What can hang from each mark:
Q_121: Q_472 Q_955
Q_833: Q_421 Q_472
Q_841: Q_472
Q_383: Q_421 Q_472 Q_955
Q_955: Q_294 Q_321 Q_833
Q_421: Q_121 Q_833

Each row was made from one small tree. The marks that hang from a mark follow it in brackets, in the order of their numbers. Every link used is in the known rows. Write each row's tree.
Known rows:
Q_121{Q_472 Q_955{Q_294}}: [ -4.1   6.8 -11.4  21.6  11.4  21.6  31.6   0.4  -9.1 -19.7  -6.6  25.6
 -24.9 -14.0   5.2 -17.3  -8.0   0.5   7.9  17.9 -13.2 -29.0]
Q_421{Q_121 Q_833}: [ -5.0 -35.0 -10.3  10.4 -42.1 -19.9 -14.6  -3.8  -3.5 -18.3 -18.3  27.9
 -24.6  14.8   1.9  15.4   4.2   1.3  -7.2  26.5  10.3  11.2]
Q_121{Q_472 Q_955{Q_294 Q_321}}: [-12.9   9.0  -4.2  37.4   7.8  30.6  24.6   7.9 -16.4 -23.9   1.2  26.1
 -31.6 -25.6  -1.8  -5.2  -0.5   6.0  -4.8  25.7 -20.8 -26.8]
Q_383{Q_421{Q_121{Q_955{Q_321}} Q_833{Q_472}}}: [-12.2  -5.3   7.3  -7.8 -30.7  -0.1  12.9  -6.0  -8.1 -29.0 -26.4  26.7
 -16.7 -16.5  -9.5  37.7  -6.0   4.3 -14.0  12.1  -6.3   3.5]
Q_421{Q_121 Q_833{Q_472}}: [ -7.8 -25.2  -1.1  10.0 -48.3 -14.1 -18.1  -6.7  -8.0 -13.2 -12.7  23.5
 -19.7  15.7   5.4   7.4  -8.5  -2.9  -1.2  12.0  14.9  12.3]
Q_121{Q_472 Q_955{Q_321}}: [ -8.7  17.8  -1.0  21.5  -5.0  24.9  23.9  -1.0  -8.8 -24.1  -5.0  24.2
 -16.7 -25.7  -3.9   2.7  -4.9  12.1  -2.3  20.2 -17.0 -23.7]
Q_833{Q_421{Q_121{Q_955}} Q_472}: [  0.6   4.3  10.8  -7.1 -31.7   0.0   4.5  12.4 -22.0   0.5  -4.9   6.4
   0.9  -0.7 -19.4  14.3 -23.6  -1.9  14.0 -23.3  15.3  -4.4]
Q_955{Q_294 Q_321 Q_833{Q_421}}: [ -9.4 -10.3   3.4  63.3   4.9  35.8 -11.2  25.5 -40.2  -8.0  19.9  -3.5
 -22.9  -9.0 -30.6  -3.7  19.2  17.6 -12.8  32.0 -14.9  12.5]
Q_121{Q_472 Q_955{Q_833}}: [  0.9  17.2 -12.3  24.1  -2.8  28.1  24.9 -14.4  -5.0 -22.2 -11.3  21.4
  -3.7 -13.5  -1.1 -18.1  -8.7  16.2   8.7  23.0 -12.1 -15.0]
Q_383{Q_472}: [  6.5  -1.7  12.3   3.7   9.7  18.8  11.3 -10.0   6.3  -8.7  -5.2  -8.9
  18.7  -0.1  13.5  -1.7   7.2 -12.7 -18.6  14.0  14.5 -16.0]
Q_833{Q_421{Q_121{Q_472 Q_955{Q_294 Q_321}}}}: [  2.0 -11.2   1.8  14.6 -20.3   6.8  10.5  20.4 -26.7 -12.5  -9.1  22.0
 -25.2  -8.7 -23.9  19.8  -3.7   6.5   2.5  12.7   2.2 -12.9]
Q_383{Q_955{Q_294}}: [ -9.6 -13.0   7.0   6.8  -0.7  18.4  17.2   2.7  -1.7  -1.1   7.7  -8.7
  -0.9 -18.5  -0.2  -5.9  16.4  -8.0 -14.7  -1.1 -13.2  -9.6]
Q_833{Q_421{Q_121}}: [  8.7 -14.4   3.3  -3.6 -23.8  -8.3  -1.9  16.9 -18.7  -1.2 -10.1   9.2
  -9.4   4.3 -22.4  22.2  -3.6   3.5   4.8  -0.7  12.5   0.5]
Q_421{Q_121{Q_955{Q_321}} Q_833{Q_472}}: [-19.0 -16.7  -4.2  16.3 -49.6  -7.7  -7.1  -1.8 -10.1 -23.5 -12.5  28.6
 -19.0  -0.6  -1.4  19.6  -7.4   3.0  -9.1  13.3   5.2   4.6]
Q_955{Q_294 Q_321 Q_833{Q_421{Q_121} Q_472}}: [ -9.7  -7.9  10.9  68.5 -13.8  39.9 -18.2  22.5 -43.9  -5.4  24.1   1.1
 -24.3 -10.5 -27.6  -0.6   9.8   8.5 -15.1  22.6  -8.4  15.8]
Q_121{Q_955{Q_321 Q_833{Q_472}}}: [-14.9  21.6  -2.1  27.5  -8.8  24.7   8.5  -2.0 -10.3 -14.9   7.9   2.0
  10.5 -21.2 -12.7   2.6  -2.3  14.0  -9.7   3.0 -14.0   0.3]
Q_955{Q_321 Q_833}: [ -8.0   6.2   3.2  49.0  -8.1  30.0 -15.6   1.0 -16.2  -9.2  15.3  -3.1
  -0.6 -14.0 -16.8   3.1  17.5  20.5 -19.9  28.4 -15.5  18.5]
Q_841{Q_472}: [-15.6  -7.8   1.3  17.5 -10.1  14.0   8.9 -23.6  -0.9  12.9  -4.5  -1.5
  -0.9  -5.6  16.8  -2.3  11.3 -11.6  -3.5   4.9   3.5 -11.6]
Q_955{Q_294 Q_321}: [-15.5 -10.2   5.7  44.1  12.2  21.9  -6.5  22.9 -21.5  -5.7  20.7   3.0
 -30.1 -16.0  -7.3   4.6  18.1  -1.7 -23.0  20.4 -16.1  -0.9]

Write each row's tree:
[ 10.7 -11.9   5.2   2.3 -24.7   0.2   2.3  13.5 -20.7  -4.7 -13.4  16.7
 -18.7   2.6 -19.4  15.6  -6.0   5.5   9.4   8.7  11.0  -5.6]
Q_833{Q_421{Q_121{Q_472}}}
[ -7.0  -3.9  26.8   0.3 -30.7  31.3  24.1  -6.9  -4.4 -23.1 -14.6  19.0
 -12.2 -51.3 -14.2  44.7  19.8   2.3 -39.3  19.6 -24.3  -5.7]
Q_383{Q_421{Q_121{Q_472}} Q_955{Q_321}}
[ -6.3  -5.5  -8.9  39.8 -23.1  14.5  -2.3   5.3 -12.5 -14.1   9.2  21.4
 -14.7 -19.8  -8.1  16.7   7.6  -4.1 -27.8  14.2  -8.8  -0.2]
Q_421{Q_121{Q_955{Q_294 Q_321 Q_833{Q_472}}}}
[-12.2  -6.4  -1.3  70.4   9.3  38.7 -14.3  13.7 -27.7  -9.9  25.8  -0.9
 -21.5 -13.6 -14.4  -9.3  25.1  11.4 -24.7  36.2 -21.7  13.2]
Q_955{Q_294 Q_321 Q_833}
[ -6.3 -33.3  21.8  -2.0 -16.1  27.5  36.6 -15.7   1.0 -35.0 -29.2   8.2
  -1.7 -24.9   7.8  27.1  25.8 -17.7 -45.4  33.5  -1.6 -17.4]
Q_383{Q_421{Q_121 Q_833} Q_472 Q_955{Q_294}}
[  1.4 -13.2  -7.2  40.6  10.5  22.1  -1.6  13.8 -30.9  -2.9   7.9  -3.5
 -13.3   7.5 -19.9 -19.1   7.2  10.0   4.2  20.5  -2.8   8.6]
Q_955{Q_294 Q_833{Q_421}}
[  1.9  -0.6 -11.5  18.5 -28.8   3.6   0.8  -5.7  -1.6 -10.9  -1.9  20.1
   0.4 -11.1  -4.3  14.5  -1.1  -3.2 -16.6   4.5  -0.3   0.8]
Q_421{Q_121{Q_955{Q_833{Q_472}}}}
[ -1.1 -31.3  -8.0  18.9 -43.3  -7.5  -9.6  -9.0  -6.8 -24.1 -22.8  39.9
 -37.0  11.8   5.9   5.0  -1.2   4.5  -0.6  39.7   7.8   2.3]
Q_421{Q_121{Q_472} Q_833}
[-14.3 -28.9 -12.9  36.4 -37.5   1.0   2.2   1.1 -14.9 -35.2 -17.3  45.1
 -46.7  -3.8   0.1  11.7   3.5   5.1 -11.0  43.9  -4.3  -8.2]
Q_421{Q_121{Q_472 Q_955{Q_294 Q_321}} Q_833}
[-10.2 -11.4   2.2  -8.3 -22.9  -2.0  16.5  -6.2  -8.2 -26.7 -27.8  27.0
 -19.3 -11.4  -5.1  27.1  -7.1  -1.8 -10.0  10.4  -4.2   0.8]
Q_383{Q_421{Q_121{Q_955{Q_294}} Q_833{Q_472}}}
[  0.4   6.9 -13.6  35.3   6.0  31.9  28.5   0.9 -22.3 -20.7  -8.7  21.0
 -19.6  -8.5 -10.8 -22.1  -7.3  13.8  14.1  26.2 -11.6 -19.1]
Q_121{Q_472 Q_955{Q_294 Q_833{Q_421}}}
[ -2.5  -8.1  36.2  -2.5 -19.8  40.0  32.4 -12.3   4.7 -27.9 -15.6   0.9
  15.3 -50.0  -2.8  50.0  30.8 -12.8 -62.7  24.0  -9.5 -17.0]
Q_383{Q_421{Q_121} Q_472 Q_955{Q_321}}
[ -5.6 -10.9 -13.5  39.9 -20.0  10.9  -0.9   6.8  -9.3 -16.2   6.1  23.8
 -16.0 -19.9  -9.4  20.3  13.2  -2.0 -31.5  21.4 -11.0  -0.5]
Q_421{Q_121{Q_955{Q_294 Q_321 Q_833}}}
[ -0.9  -7.0 -11.0  48.5 -21.7  23.7   4.2   1.8 -14.5 -22.5   1.3  35.9
 -29.0 -21.9  -5.3  10.1   8.0   0.8 -23.5  34.1 -12.3  -8.4]
Q_421{Q_121{Q_472 Q_955{Q_294 Q_321 Q_833}}}
[  4.1  -0.2  17.7  -4.1 -32.0   1.2  -6.7  13.1 -23.7   6.8  -2.4   3.3
  -2.9   5.1 -18.9  12.1 -20.6  -2.9  14.1 -19.6  18.4   2.4]
Q_833{Q_421{Q_121} Q_472}
[ -1.3  -3.0   2.5  40.7   4.1  29.2  -4.2  10.5 -34.5   1.6  14.1  -8.6
  -9.6   8.2 -16.6 -26.9  -4.0   4.6  11.6   6.9  -0.5  10.8]
Q_955{Q_294 Q_833{Q_421 Q_472}}
[  5.2  -2.7 -10.1  14.0 -25.5   4.8  12.0  -4.9  -0.4 -17.3 -11.2  35.8
 -18.6 -15.3   2.6  15.7  -3.4  -4.8 -11.2  17.0  -2.8 -14.9]
Q_421{Q_121{Q_472 Q_955}}
[-15.3  -4.1  18.7  35.6 -14.0  42.4   5.8   9.7 -24.0  -3.0  17.3 -14.9
   0.2 -23.8 -21.2  -5.2  17.5   7.7 -15.4   6.9 -16.7   4.5]
Q_383{Q_955{Q_294 Q_321 Q_833{Q_421 Q_472}}}
[-15.5  10.4  -3.0  37.9  -0.1  28.7  12.5  14.5 -27.8 -13.4  11.2   1.6
  -4.4 -16.7 -22.9  -1.7  -1.9  11.8  -3.9   6.1 -13.0  -4.7]
Q_121{Q_955{Q_294 Q_321 Q_833{Q_421 Q_472}}}
[ 11.7  -5.4  -2.8  28.4 -20.2  16.8  -5.7  -0.7 -20.7  -6.5  -5.2   9.2
  -3.5   4.2 -20.3  -2.8   2.0  16.3   3.5  22.4   2.8  12.0]
Q_955{Q_833{Q_421{Q_121{Q_472}}}}
[  2.0  -5.6 -16.2  18.3 -26.2   0.4   2.3  -4.9  -0.1 -13.8  -4.7  22.2
  -1.0 -12.0  -6.5  18.4   3.5  -0.7 -19.5  11.6  -2.0   0.8]
Q_421{Q_121{Q_955{Q_833}}}
[-12.4  -0.3  12.6  62.5  -1.1  42.8 -13.4  22.0 -44.7  -3.0  26.0  -7.9
 -19.0  -7.9 -26.9 -10.4   7.1  13.1  -6.7  18.6 -10.7  14.0]
Q_955{Q_294 Q_321 Q_833{Q_421 Q_472}}
[ -0.8  -2.8  -5.0  25.0 -28.6  11.1   7.1   0.5  -5.3 -19.1  -6.1  35.8
 -22.7 -23.1  -3.3  22.7   2.1  -0.7 -20.3  22.4  -8.4 -13.6]
Q_421{Q_121{Q_472 Q_955{Q_321}}}
[  4.2 -21.2  16.6  -9.8 -15.2   8.9  18.7 -18.5   2.7 -33.5 -36.5  17.0
  -1.3  -6.1   7.3  32.9   9.5  -9.2 -30.5  34.9  11.7  -7.4]
Q_383{Q_421{Q_121 Q_833} Q_472}
[-20.9 -23.4  -6.6  28.1 -41.4  -4.0  -6.2   3.7 -14.8 -23.2  -6.9  29.9
 -28.7  -0.3  -0.5  14.0  -3.7  -1.2 -11.7  17.9   2.3   1.4]
Q_421{Q_121{Q_955{Q_294 Q_321}} Q_833{Q_472}}
[-15.6   5.4 -13.2  43.0   6.5  25.6  11.8   8.6 -14.8 -18.8  11.7   6.3
  -7.7 -21.3 -13.0  -0.3  10.4  10.3 -17.8  19.0 -20.4  -5.1]
Q_121{Q_955{Q_294 Q_321 Q_833}}
